Each row was made from one walk, in order. Every step used is in the known rows, and no mark comes twice. Write each row's walk.
Known rows
zakila/zoruk/sizade/zegulol/devoz: [ 0.16 -1.06  2.01 -4.28  1.25  4.64 -5.91 -3.91  1.11  0.78 -5.49  3.78
  0.28 -0.20 -1.65 -0.59  0.79 -0.55]
zoruk/nilos: [-1.44  0.04 -1.10 -0.69  0.61  2.36 -2.44 -1.54  2.35 -0.62 -3.82  1.15
  0.63  0.26 -1.32  1.94  0.81 -0.30]
devoz/zoruk/bepi/nilos: [-0.01  1.26 -3.48 -3.65  1.09  2.81 -0.77 -2.46  0.43  0.37 -4.00  0.42
 -2.14 -0.16  4.46  4.46 -0.52  1.62]
zakila/zoruk/sizade: [-3.15  0.90  1.00 -2.86 -0.04  2.08 -1.64 -3.28  1.29  0.36 -1.24  1.52
  1.08 -0.34 -0.74  1.10  1.99 -2.00]
sizade/zegulol: [ 0.37 -0.82  1.72 -3.49 -0.12  1.92 -2.90 -2.81 -0.87  0.37 -4.35  2.63
 -0.80 -1.97  1.35  1.56  0.85  2.60]
nilos/zegulol/zakila/zoruk: [-0.62  3.52  0.57 -5.61  1.50  2.48 -3.37 -3.97  0.99  1.22 -2.85 -0.44
 -1.72  0.67  1.96  0.21  1.47 -1.31]
zoruk/nilos/zegulol/bepi: [-1.87  2.54  0.04 -2.18  3.12  3.06 -2.46 -1.21 -0.23  0.32 -4.40  3.18
  0.95  0.50 -0.05  3.30  0.47 -1.37]
bepi/nilos/zegulol/devoz/zoruk/sizade: [ 0.11  1.84  0.29 -3.35  1.58  3.51 -3.32 -1.41 -0.73  2.49 -5.39  2.35
  0.11 -0.12  1.57  1.23 -0.55 -1.02]
zakila/zoruk/nilos/zegulol: [-3.46  1.42 -0.61 -2.81  1.96  2.25 -2.78 -1.99  0.44  0.52 -5.31 -0.05
  0.57  2.07  1.00  1.41  2.11 -0.40]
zoruk/bepi/nilos/zegulol: [-2.27  1.28 -1.27 -3.19  0.83  1.71 -1.21 -1.98 -2.47  0.68 -5.02  0.59
 -1.64  0.96  4.57  4.85  1.21  0.27]
bepi/nilos/zegulol/zakila: [ 0.94  3.38  0.30 -5.13  0.36  2.37 -2.34 -3.10 -1.60  2.12 -4.43  0.42
 -3.95  0.16  3.31  3.08  0.21 -1.37]
nilos/zegulol/bepi: [-0.65  3.36  0.96 -2.77  2.55  1.83 -2.48 -1.22 -1.35  0.45 -2.83  2.85
  0.85 -0.80  1.36  2.85  0.23 -0.57]
nilos/zegulol: [-1.12  2.07  1.34 -1.97  0.77  0.17 -2.71 -0.64 -2.14  0.74 -3.56  0.54
  0.50 -0.59  2.76  1.50  1.26  0.54]
zakila/zoruk/bepi/nilos/zegulol: [-3.06  1.60 -1.87 -4.37  1.37  2.17 -1.32 -3.00 -1.56  0.67 -4.89 -0.20
 -1.77  1.75  4.55  4.26  1.81  0.23]
bepi/nilos/zegulol/devoz/zoruk: [ 2.89  2.94 -1.17 -4.12  3.07  3.00 -4.89 -1.01 -0.17  2.02 -6.13  0.10
 -0.43 -0.24  3.56 -0.20 -1.62  1.99]
zakila/zoruk: [-1.07  1.81 -0.51 -3.77  0.97  1.41 -2.61 -3.62  2.29 -0.58 -0.98 -1.08
  0.38 -0.31  0.92  0.00  1.50  0.71]
zoruk/bepi/nilos/zegulol/zakila: [-0.07  2.82 -0.29 -4.85  0.68  3.07 -2.10 -3.04 -1.33  1.71 -4.80  1.46
 -3.76  0.60  3.63  4.10  0.52 -1.98]
devoz/zegulol/zakila/zoruk: [ 1.28  4.30 -0.17 -3.55  1.86  3.65 -2.40 -4.37  3.11  1.43 -1.91  2.13
 -1.60 -0.70  2.09 -0.30  1.80 -1.05]
zakila/zoruk/bepi/nilos: [-2.06  0.62 -3.37 -4.48  0.65  2.94 -0.67 -4.48  1.30 -0.56 -2.98 -0.41
 -2.28  1.15  3.14  4.55  1.20  0.41]
zoruk/sizade/zegulol: [-1.51 -1.38  2.82 -3.15 -0.72  2.62 -2.21 -2.91 -1.39  1.09 -4.42  4.49
 -0.33 -1.77  0.13  2.24  1.38  0.39]
bepi/nilos/zegulol: [-1.10  1.98 -0.47 -3.75  0.46  0.73 -1.37 -2.03 -2.73  1.18 -4.50 -0.63
 -1.81  0.45  4.08  3.59  0.94  1.08]

Which walk is each row?
[-1.74  0.88  1.75 -4.84  1.91  4.21 -2.25 -4.12  0.11  0.68 -3.36  5.18
  0.11 -0.98 -0.81  2.78  0.88 -0.73] => zakila/zoruk/sizade/zegulol/bepi
[ 1.43 -0.02 -1.32 -2.74  2.83  4.96 -5.19 -1.57  2.76  0.89 -7.62  2.36
  0.35  0.27 -0.57 -0.13 -0.95  1.43] => sizade/zegulol/devoz/zoruk/nilos
[ 1.11  1.14 -3.40 -3.79  1.79  3.80 -2.56 -2.64  1.06  0.42 -4.93  0.83
 -1.90  0.23  3.49  3.47 -0.99  1.07] => zegulol/devoz/zoruk/bepi/nilos
[-2.69  0.61 -1.62 -2.62  1.34  2.62 -2.29 -3.00  2.39 -1.29 -1.92  1.22
  0.64  0.30  1.60  2.16  1.78 -0.43] => zakila/zoruk/bepi
[-0.43  1.79  0.83 -1.88  0.44  1.98 -1.85 -0.81  0.23  1.50 -2.49  2.58
  1.31 -1.93  0.93  1.02 -0.14 -0.52] => devoz/zoruk/sizade
[-0.60  3.44 -0.56 -6.74  1.28  2.87 -2.57 -4.83  0.60  1.43 -3.48 -1.18
 -3.22  1.31  2.79  1.51  1.27 -1.03] => bepi/nilos/zegulol/zakila/zoruk
[-1.31  2.90  1.34 -2.68  0.67  3.84 -1.56 -3.90  1.97  1.95 -1.98  4.15
 -0.49 -0.62  0.20  0.90  2.28 -3.45] => devoz/zegulol/zakila/zoruk/sizade
[-1.21  0.32 -2.72 -2.99  0.03  2.31 -0.59 -3.10  0.16 -0.43 -3.13  0.71
 -2.23  0.09  3.16  5.28  0.57  0.40] => zoruk/bepi/nilos
[-1.51  1.41 -1.42 -3.75  1.46  4.10 -3.04 -3.93  4.11  0.07 -3.89  0.28
 -1.17  1.58 -1.46  0.99  1.16 -1.80] => zegulol/zakila/zoruk/nilos
[-2.77  2.27  0.71 -5.42  0.15  3.32 -1.41 -4.47 -0.14  2.06 -3.35  1.37
 -2.12  1.12  0.95  2.58  1.76 -3.40] => bepi/nilos/zegulol/zakila/zoruk/sizade
[-2.63  2.84 -0.50 -3.38  3.58  3.57 -2.63 -2.35  0.67  0.26 -4.19  2.33
  0.82  1.34 -0.06  2.79  1.01 -1.35] => zakila/zoruk/nilos/zegulol/bepi
[-0.67  0.98 -0.21 -2.83  2.90  3.92 -6.18 -2.13  1.72  0.44 -6.38  0.87
  1.09  2.10 -0.91 -0.70  0.84 -1.22] => zakila/zoruk/nilos/zegulol/devoz
[ 0.91  3.62 -0.94 -5.40  1.56  3.40 -2.32 -2.44 -1.15  2.40 -5.48  1.26
 -3.72  0.35  4.83  3.41 -0.39 -1.10] => devoz/zoruk/bepi/nilos/zegulol/zakila
[-2.58  0.42 -1.90 -2.48  1.43  3.14 -2.62 -3.22  3.81 -0.68 -3.56 -0.26
  0.48  1.47 -1.33  0.96  1.55 -0.32] => zakila/zoruk/nilos
[ 2.43 -0.84  1.71 -3.41  1.24  3.64 -6.45 -2.81  0.66  0.25 -5.54  3.10
 -0.04 -1.16 -0.61 -0.54 -0.15  1.26] => sizade/zegulol/devoz
[ 0.82  1.48  0.99 -2.04  1.36  3.24 -4.06 -0.98  1.03  1.60 -3.67  3.14
  1.62 -1.44 -0.26 -0.25 -0.80 -1.14] => zegulol/devoz/zoruk/sizade
[-0.71  2.45 -1.52 -2.31  2.20  4.89 -2.47 -3.77  4.45  0.92 -4.27  2.28
 -1.08  1.12 -0.36  0.80  1.84 -1.80] => devoz/zegulol/zakila/zoruk/nilos
[ 0.05  1.90  1.36 -2.32  1.74  3.09 -4.15 -0.52 -0.31  2.14 -4.81  3.15
  1.58 -0.81  0.75 -0.12 -0.37 -1.33] => nilos/zegulol/devoz/zoruk/sizade
[ 0.07  0.70  0.31 -1.75  2.36  3.47 -6.14 -1.07  0.85  0.51 -6.50  1.77
  1.09  1.28 -0.92 -0.10  0.37 -1.13] => zoruk/nilos/zegulol/devoz
[ 3.87  1.18  0.23 -4.01  2.67  3.74 -5.96 -1.49  1.04  1.45 -5.99  2.20
  0.20 -1.80  1.77 -1.47 -1.77  2.96] => sizade/zegulol/devoz/zoruk
[ 0.38  3.00 -0.05 -5.24  0.98  2.72 -3.20 -4.51  2.69  0.45 -1.42 -0.45
 -1.68 -0.12  0.72 -0.07  1.02 -1.15] => zegulol/zakila/zoruk
[-1.20  1.34 -3.06 -5.47  0.68  3.76 -1.07 -5.07  1.52  0.12 -3.25  0.07
 -3.68  1.21  3.07  4.61  0.84 -0.81] => zegulol/zakila/zoruk/bepi/nilos
[ 0.29  0.88 -0.75 -3.23  1.97  3.36 -4.89 -2.05 -0.63  0.52 -6.09  1.44
 -0.73  1.18  1.94  2.08  0.20 -0.68] => zoruk/bepi/nilos/zegulol/devoz
[-0.95  3.40 -0.56 -2.73  3.89  3.38 -2.73 -0.70  0.01  1.00 -5.05  2.95
  1.00  0.28  1.04  2.67 -0.41 -0.41] => devoz/zoruk/nilos/zegulol/bepi
[-2.33  2.04 -0.88 -4.11  1.78  3.54 -2.82 -3.26  1.33  0.07 -3.42  1.68
 -1.00  1.00  2.50  2.40  1.80 -2.14] => nilos/zegulol/zakila/zoruk/bepi
[-1.39  0.90 -0.85 -6.45  1.26  4.29 -0.66 -5.62 -0.37  0.94 -4.07  2.63
 -2.78  0.31  1.19  4.97  0.54  0.12] => zakila/zoruk/sizade/zegulol/bepi/nilos
[ 0.23  1.43 -0.93 -5.83  1.56  4.22 -0.75 -3.96 -1.06  1.70 -4.92  3.26
 -2.65 -0.70  2.32  4.95 -0.87  1.06] => devoz/zoruk/sizade/zegulol/bepi/nilos
[ 1.57  4.33  0.27 -0.11  3.01  3.12 -1.32 -1.69  1.33  0.77 -1.62  5.94
  0.96 -2.48  1.57  2.28  0.74 -0.32] => devoz/zegulol/bepi
[-0.11  1.44  1.64 -4.23  2.25  4.14 -2.27 -2.51 -0.60  1.32 -4.17  5.77
  0.22 -2.01  0.31  2.73 -0.51  0.23] => devoz/zoruk/sizade/zegulol/bepi
